Known rows, with every step that occurs
f t z p v: [  1  50   0   2  11  -2 -11  -4  14 -39 -11  39  16 -29  18  13   2  14
 -11  19  22  21  23  27   5   7]
a t z p y g: [ 15  62 -10  11  50  13 -22  21  34 -22 -10  15   6 -37  -8  -5  23  -6
 -29  24  -5   4  12  30   2  15]
y g f t z p: [ 18  63  -4   8  -6  17  -5  -2  11 -32 -18  41   7 -24   8  30  -5 -14
  -1  41  22  18  13  37 -21  -7]
p v: [  1  -2   2   2  -3 -17 -12  -3   0 -20   3   9  -7 -15   2  17 -15   7
 -23 -25  15   0   9 -12   7   1]
s y g z p: [ 20  40 -20  26   8  -9 -19  -9  28 -11  -6  12 -22 -18  13  12  -8  -9
   1  17  -1 -13 -14  46 -11  20]
m t z p: [ 12  43  -3   3  28  22   6  10  20   3 -16  18   0 -16  25  -5   1   7
   7   3   1   5  23  22 -13  -5]
a t f: [  9  -6   0   1  37   7   0  13  23  -7  20  29   7  -7  13 -19   4  -6
   0  40  -7  -6  16 -24   2  10]
s y t z: [ 30   2  -5  10   8  21 -16   1  45  10  -2  31   0 -17  47   0   1  16
  -7   9   7 -13  30  28   6   8]
g t z: [  4  19  -3  -9  -7  11   1 -13  -2   2 -25  29  -2 -29  22   6 -13  12
  33  -6   9   9  13  -1   3   1]
f t z: [  2  30  -3  -3  -7  12   0  -6   1 -14  -7  34  17 -21  23   0   9  19
   0  20  10  16  24  13  12   1]
y g t z p v: [  9  56   3   8   0  -7 -24 -12   4 -30 -36  34  -5 -45   4  25 -26  -3
   7 -11  20   6  12  20 -18   5]
a t j: [  8 -12 -11   1  49  -9  14  12  34  -9  10 -14  29  -8   0 -19   1   5
  -9  12 -16 -10  21 -21  -2  13]
s y t f: [ 27 -16   2  18  10  23 -13   0  51  14  15  46  -6   4  49  -4 -10   2
 -13  43   9 -19  31  13  -5   8]
g y: [ 17   4  -9   5  -7  -1   1  -2  -9   3 -13   5 -28  -7  21  11 -13   5
  -7  -6   6  -1  -2   1  -9   0]
z p y g f t j: [ 12  61  -8  17  16  14  -4   5  45 -21  -9  25   4 -12  -7  25   0 -18
 -51  58  19  12  16  36 -20   4]
y t f: [ 17 -16  14   6  15  28   0   6  36   0   1  56   0 -10  12  -8  -9  -3
  -4  39  16  -7  34   5  -8   1]
z p y g: [  4  58  -2  19  17   9 -24   8  24 -11 -15   8 -10 -11 -23  11  10 -19
 -42  26   6   4  -6  41 -11   9]
g z p y: [  4  40 -18   8  26   7   0   5  32 -11 -15  26 -36 -28 -19   8  10 -10
  -8  23  10   8 -16  36   9  18]
m t z p v: [ 13  40  -3   5  25   8  -1   8  20 -12 -13  25  -6 -26  27   7 -11  11
  -8 -16  12   5  30  14  -7  -4]
p z: [  6   4  -3  -2   0  -1  -5  12   1 -16  -8  15 -21 -13  -7  -8  21  -6
 -13  -6  19  11   7  -3  24  -2]
a t z p y: [ 11  45 -12   1  57  15 -13  23  39 -15  -3  14   2 -28   2  -9  28   1
 -20  25  -6  10  12  19  13  17]
s y: [ 13   0 -11  11  -4  -3 -13  -7  19  13  15  -4  -6  12  36   2  -2   7
 -11   6  -6 -11   1   9   4   9]
y t z p: [ 18  23   7   2  33  24  -5  12  42 -14 -22  34   9 -28   4  -3   6   5
   9  19  13   4  27  43 -10   6]
a t: [  5 -16  -6   6  31  -1  -2  17   6  -4   6   6  18  -8  -6  -9  10   7
  -5   7 -13  -1   1  -5  11  12]
g f t z p: [ 14  43  -7  -6   2  21   8   2  20 -25  -8  43   4 -15  23  24   3  -4
  14  46  24  27  14  25  -7  -5]
f t z p y: [  1  64  -5   3  15  21 -11   3  25 -17 -12  38   8 -22  12   4  22  10
 -26  45  14  24  18  38  12   9]
y t z: [ 19   3   6  -2  13  27  -2   8  28  -3 -18  37   7 -30  13  -2   0  14
   4   1  14  -2  33  21   2  -1]

Rows
[  7  16   0  10  -6  -7   3 -16   8  -3 -25   9  14 -19  -3   8 -32  -3
   3  -1   5  -9  18  -1 -25   2] => y g t j
[  5  52  -5  16  22   5 -10  -3  40  -7 -25   9  -1 -18 -15  11 -12 -15
 -29  31   8   1   8  29 -24  13] => z p y g t j
[ 25  19 -12  25 -30   8 -17  -9  13  -1   6  31   3   2  35  33 -13  -3
 -23  34  12  -1   7  25  -7  -1] => s y g f t
[  8  58   1   6   4   5 -15 -10   5 -16 -38  27   2 -34   0  13 -16  -7
  23   8  10   6   5  30 -22   4] => y g t z p
[ 14  21  -5   0   7  23  10   6   7  13 -11  20  -3 -20  31  -5  -5  17
   5 -15   2   0  31   0   0 -11] => m t z
[  2  50   0  20   8  11 -23   3  16  -3 -29  25 -10 -17 -19  19  -3 -13
 -28  24  10   9  -7  42 -12  12] => z p y g t
[  1  53  -2   0  15  10  -3  -2  14 -25 -13  32  21 -18  14   1  11  10
   5  38   9  21  17  33   0   7] => f t z p
[ 10  44 -10  16  15  -8  -6  -3  10 -27 -25  19 -18 -32 -27  11  -7 -15
  12   9   4  -1 -15  41 -17  12] => y g z p
[  5  79  -4  12   6  19 -21   1  22 -24 -20  42  10 -31   3  11  16   2
 -35  42  15  18  20  47   2   8] => f t z p y g
[ 18  57 -11   7 -22  32 -15   3  16 -10 -11  50 -12 -32   9  30   6  -6
 -46  30  26  15  21  22   9  -7] => p y g f t z
[ 21  21 -21  23 -11  -9 -16 -13  16  -1  -3  15 -22 -20  18  11 -13  -2
  -5   2  -1 -18  -5  26   0  13] => s y g z
[  4  51  -5  -3  14  21 -10  -3  24   0 -30  33 -14 -31  12   9   1   0
  10  18  15  17   6  23   2   9] => g t z p y
[  9  -1  -4   2 -21  17  10   0  -2  -7   0  42   6   1  15  29  -6   2
  -3  35  21  21   7   7   3  -9] => g f t
[ 10  58  -5  21   2  21 -17   9  21 -16 -13  42  -5 -12 -12  34   7 -17
 -46  54  22  20   0  49  -8   3] => z p y g f t
[  0  24   3   6  24 -17 -14   2  16 -31  -4   6  -6 -10  -5  16  -7  -6
 -15  -1  13   6  -1  16  -9   8] => z p v
[ 14  23  -3  13 -29  11  -3  -3  -9 -15 -10  42   9 -11  -1  34 -13  -8
 -16  29  21  12   7  19 -13 -10] => y g f t
[ 16  27  -7  11  37  28   0   9  60 -12 -14  68 -38 -35  -8   1   3 -11
  -9  54  22   1  10  37   2  19] => g z p y t f
[ 27 -18   1  14   0  16   0   9   9   8 -26  34 -16 -17  15  13 -16  15
 -15  -2  16  -5  15  22  -8   2] => g y t
[ 10  -4  -6   7  19   8  25   3  24  16  -2  -2  12  -1  21  -9 -19  11
 -13  -5  -4 -12  35 -13 -16  -8] => m t j
[ 10  40  -1   3 -16   6 -13 -14  -8  -7 -33  29  -1 -37   8  12 -20   2
  21  -8   9   2  12  11  -9  -2] => y g t z
[  9  20   5  16  31  27 -14  20  45   1 -17  30  -3 -11 -18   8  15  -3
 -41  32  14   6  10  50   0  12] => z p y t
[  6  68  -7  -6  29  18 -12   6  37 -12  -8   9 -17 -23   8  -3  22  -8
 -16  22   9  11  11  27   1   6] => t z p y
[ 11  27   9  13  39  34 -14  16  58  -2  -5  51 -15 -10   0  -2   9 -14
 -35  60  18   3  20  34  -8  12] => z p y t f
[ 13  20 -10  14  31  21  -2  13  44  -9 -25  49 -29 -36 -25   9   6  -3
 -14  26  17   5  -1  52   9  20] => g z p y t
[ 19  82  -9  -1  14  24 -14   7  37 -20 -14  23 -24 -31   6  20  10 -24
 -18  29  20  14  11  31 -13  -5] => t z p y g f
[ 32  25  -1   6  24  21  -2   8  29 -10 -34  35 -18 -32  24   7  -7   9
   2  11  19   2  22  42 -17   6] => g y t z p
[  4  27  -2  17 -21  15 -23  -4   1  11 -25  32 -13 -23 -11  21  -8  -2
 -37   4  11   3   2  17   6   4] => p y g t
[  8  20   8  12 -16   6 -12 -15   0  -2 -16  46  -8 -17   8   7 -28 -12
  12  27  11  -3  12  -2 -21   1] => y g t f
